Every row comes from one small tree of marks. The marks that hang from a mark follow it in brackets, in the order of their numbers. Every link used is in the known rows. Which tree was each row made from?
(in the rows, 128 means zero)
Known rows
q_730(q_299(q_274)): [137 138 107 133 126 113 133 117 172 117 130 133 116 128 136 126 136 130
 134 132 123 143 127 123 111]
q_299(q_274 q_701): [170 133 109 131 133 126 121 125 130 112 131 144 121 131 126 128 142 128
 134 124 125 131 126 138 121]
q_840(q_250 q_701 q_730(q_299)): [117 128 150 125 120 156 131 108 137 139 132 132 129 133 124 132 112 119
 118 124 140 124 130  99 140]
q_299(q_701): [146 133 118 121 131 132 125 114 105 119 130 142 122 127 121 133 140 124
 131 132 120 127 120 138 115]
q_615(q_701): [126 139 122 120 134 147 132 126  98 122 136 138 128 127 135 135 124 118
 132 128 118 114 106 146 123]
q_840(q_250): [140 126 126 106 126 127 132 111 104 128 138 141 124 130 124 137 124 114
 125 128 118 114 115 112 124]
q_615(q_701(q_299(q_274))): [147 131 129 121 131 130 126 138 117 126 131 136 125 128 137 121 115 135
 139 132 125 105 114 136 120]
q_250(q_840(q_730(q_299))): [102 135 122 129 123 129 130 112 125 140 129 118 140 127 122 132 136 134
 126 143 121 137 131 123 128]
q_730(q_840(q_250)): [117 129 126 113 133 114 132 123 113 131 134 131 127 129 127 130 133 111
 124 119 117 125 113 124 137]
q_250(q_840(q_701)): [117 128 127 115 129 126 122 141 121 129 132 127 158 121 135 130 124 127
 126 133 126 125 105 156 133]
q_701(q_299(q_274 q_730(q_840))): [133 127 124 135 133  88 130 145 146 124 118 117 116 123 127 116 144 137
 138 136 127 140 143 144 118]
q_730(q_840(q_250 q_701(q_299(q_274)))): [134 119 146 117 132 112 122 146 143 136 127 129 136 129 136 113 113 127
 128 117 138 112 115 124 145]
q_299(q_274 q_701 q_730(q_840)): [151 132 106 156 141 113 124 144 158 111 119 128 116 128 123 122 161 129
 135 119 129 153 147 157 135]
q_701(q_299(q_730)): [132 125 134 117 123 106 133 123 114 128 121 126 114 121 117 129 135 135
 136 150 123 126 137 132 100]
q_299(q_730): [134 131 119 126 127 117 136 122 123 117 128 129 116 124 123 136 144 123
 132 139 121 141 138 141 107]
q_250(q_840(q_701(q_299(q_274)) q_730)): [133 120 148 119 124 126 116 143 113 140 128 118 155 128 129 117 116 144
 130 142 141 113 129 135 141]
q_250(q_840(q_701 q_730(q_299))): [ 97 132 137 133 123 141 125 124 141 140 128 119 152 125 129 129 124 134
 122 137 133 136 126 135 139]
q_701(q_299(q_274 q_730(q_840(q_250)))): [141 118 129 133 132  95 127 142 151 131 120 123 116 128 122 118 135 132
 133 126 129 126 142 119 135]
q_279(q_381 q_840): [147 134 104 122 127 132 134 126  29 112 130 131 114 123 134 154 140 132
 130 127 102 134 137 125  88]
q_840(q_250 q_701 q_730(q_299(q_274))): [138 127 142 135 123 151 127 118 162 132 133 135 127 138 132 125 114 124
 121 117 146 128 136 100 147]
q_250(q_840(q_701(q_299) q_730)): [111 121 157 109 121 131 120 133  87 148 127 118 156 124 123 124 114 140
 126 148 134 111 122 136 132]
q_279(q_840): [136 132 114 116 131 133 132 124  79 122 133 133 127 124 126 142 142 126
 129 133 103 129 135 127  96]
q_840(q_250 q_701(q_299)): [133 117 154  99 122 128 125 124 110 140 129 137 136 126 127 125 103 125
 125 131 133  98 109 111 126]
q_615(q_730(q_299)): [ 90 135 110 128 116 117 140 106 151 122 131 116 116 129 127 130 126 133
 130 147 126 142 116 130 107]
q_299(q_274 q_701 q_730(q_840(q_250))): [160 123 110 155 140 121 121 139 160 118 122 134 117 132 118 125 151 124
 130 109 131 138 146 134 149]
q_840(q_730): [126 135 138 108 124 136 135 106  77 126 138 129 122 132 120 134 134 119
 126 141 123 130 133 125 117]

Write each row's tree
[118 118 138 122 130 101 131 131 122 139 120 122 119 124 115 124 133 127
 129 132 123 121 134 121 128] -> q_701(q_299(q_730(q_840(q_250))))
[112 128 142 116 126 144 123 132  95 135 134 121 156 127 128 131 123 127
 123 136 132 125 122 147 142] -> q_250(q_840(q_701 q_730))
[140 122 129 144 136 121 126 153 173 121 126 126 129 130 135 123 132 119
 126 108 141 138 137 141 156] -> q_299(q_274 q_730(q_840(q_250 q_701)))
[141 117 130 136 127 107 117 159 160 131 118 118 148 120 133 119 126 149
 135 139 138 126 133 153 132] -> q_250(q_840(q_701(q_299(q_274 q_730))))
[142 131 105 151 136 121 122 124 183 128 123 137 120 132 127 120 142 126
 127 107 126 137 127 115 145] -> q_730(q_299(q_274 q_701) q_840(q_250))
[120 134 118 142 127 142 120 112 128 139 124 126 141 128 112 133 142 139
 126 137 124 136 136 126 133] -> q_250(q_840(q_730(q_299(q_701))))
[128 135 138 138 123 144 130 121 161 122 131 127 126 133 136 123 124 129
 126 128 143 142 138 122 131] -> q_840(q_701 q_730(q_299(q_274)))
[141 133 119 124 124 148 134 116   4 116 132 127 114 129 126 155 138 133
 126 130 109 135 154 115  98] -> q_279(q_381 q_840(q_730))
[151 123 122 122 126 153 128 135  46 119 132 137 129 126 136 154 118 126
 122 110 116 118 130 112 115] -> q_279(q_381 q_840(q_250 q_701))
[158 128 122 144 126 150 122 105 150 130 128 141 115 140 115 128 132 128
 125 118 135 127 145  92 140] -> q_840(q_250 q_730(q_299(q_274 q_701)))
[142 124 113 142 136 107 130 141 158 119 126 126 117 131 127 126 144 119
 129 115 129 139 143 131 144] -> q_299(q_274 q_730(q_840(q_250)))
[111 138 121 144 134 113 130 140 192 122 125 123 130 125 149 115 132 125
 129 116 134 151 120 143 136] -> q_730(q_299(q_274) q_840(q_701))
[118 130 136 123 120 142 135  95 123 138 133 133 119 135 116 136 124 120
 121 131 126 125 136  91 129] -> q_840(q_250 q_730(q_299))
[129 123 156 109 123 156 129 115  92 133 138 135 135 135 122 133 112 113
 119 124 138 114 126 112 143] -> q_840(q_250 q_701 q_730)
[156 116 147 109 124 122 121 135 135 134 130 138 133 130 134 120 105 130
 129 126 139 102 117 111 135] -> q_840(q_250 q_701(q_299(q_274)))
[120 125 142 132 124 173 129 115 114 141 130 129 134 131 122 139 118 126
 116 120 126 123 148  93 128] -> q_279(q_840(q_250 q_701 q_730(q_299)))
[147 125 143 112 125 115 124 138 133 125 129 132 132 125 140 117 114 135
 134 136 137 117 118 134 117] -> q_840(q_701(q_299(q_274)))
[174 129 107 149 133 126 123 132 150 109 122 137 111 129 121 129 153 132
 136 127 130 143 147 145 122] -> q_299(q_274 q_701 q_730)
[159 113 144 129 124 121 123 142 155 129 123 132 124 128 127 122 113 133
 130 128 144 114 138 119 132] -> q_840(q_250 q_701(q_299(q_274 q_730)))
[115 123 138 135 137 131 130 142 120 140 121 125 125 125 122 126 122 127
 131 123 125 108 127 134 140] -> q_615(q_701(q_299(q_730(q_840(q_250)))))
[111 140 111 143 135 119 128 118 155 129 120 130 119 124 125 124 150 127
 129 122 118 146 122 137 123] -> q_730(q_299(q_701) q_840)
[ 63 136 122 137 124 119 137 131 175 126 126 106 129 125 137 119 123 128
 126 132 137 151 110 151 129] -> q_615(q_730(q_299 q_840(q_701)))
[142 111 144 126 126 142 125 140 106 138 120 128 131 122 119 135 120 136
 125 131 125 111 149 112 115] -> q_279(q_840(q_250 q_701(q_299(q_730))))
[120 130 124 141 133 122 126 136 196 129 127 130 132 130 143 118 123 120
 124 107 137 137 118 121 150] -> q_730(q_299(q_274) q_840(q_250 q_701))
[119 131 128 143 125 136 122 134 167 132 129 119 149 130 136 122 125 138
 126 129 139 140 133 134 145] -> q_250(q_840(q_701 q_730(q_299(q_274))))
[121 126 123 133 134 112 134 130 133 128 126 125 119 127 119 132 142 115
 126 121 122 136 135 130 137] -> q_299(q_730(q_840(q_250)))
[100 129 132 116 122 134 134 127  99 130 131 120 124 129 127 125 106 137
 135 148 128 104 104 143 114] -> q_615(q_701(q_299) q_730)
[130 123 144 108 127 135 125 136  85 133 125 128 141 119 130 129 120 137
 129 137 118 113 129 129  99] -> q_279(q_840(q_701(q_299)))
[156 137 103 147 130 126 123 116 173 117 124 141 117 130 129 126 144 134
 134 124 126 142 130 126 120] -> q_730(q_299(q_274 q_701))
[108 139 102 150 125 142 135 129 174 117 132 121 118 134 140 124 117 135
 135 133 133 132 114 141 127] -> q_615(q_701 q_730(q_299(q_274)))
[103 129 151 108 131 108 128 138 116 135 123 121 137 119 135 117 122 127
 129 132 128 123 110 147 124] -> q_730(q_840(q_701(q_299)))
[ 95 131 133 131 130 127 131 126 170 137 127 128 135 125 136 125 122 116
 120 112 130 134 110 121 145] -> q_730(q_299 q_840(q_250 q_701))
[146 122 138 125 123 169 128 126  20 125 132 131 127 132 128 154 117 127
 118 113 124 118 147 103 124] -> q_279(q_381 q_840(q_250 q_701 q_730))
[ 80 131 130 121 127 120 135 138 130 121 132 109 133 127 135 122 122 122
 126 133 135 141 106 164 131] -> q_615(q_730(q_840(q_701)))
[ 77 129 112 133 123 111 138 115 164 133 129 113 120 131 125 126 125 125
 123 129 127 139 115 117 133] -> q_615(q_730(q_299 q_840(q_250)))
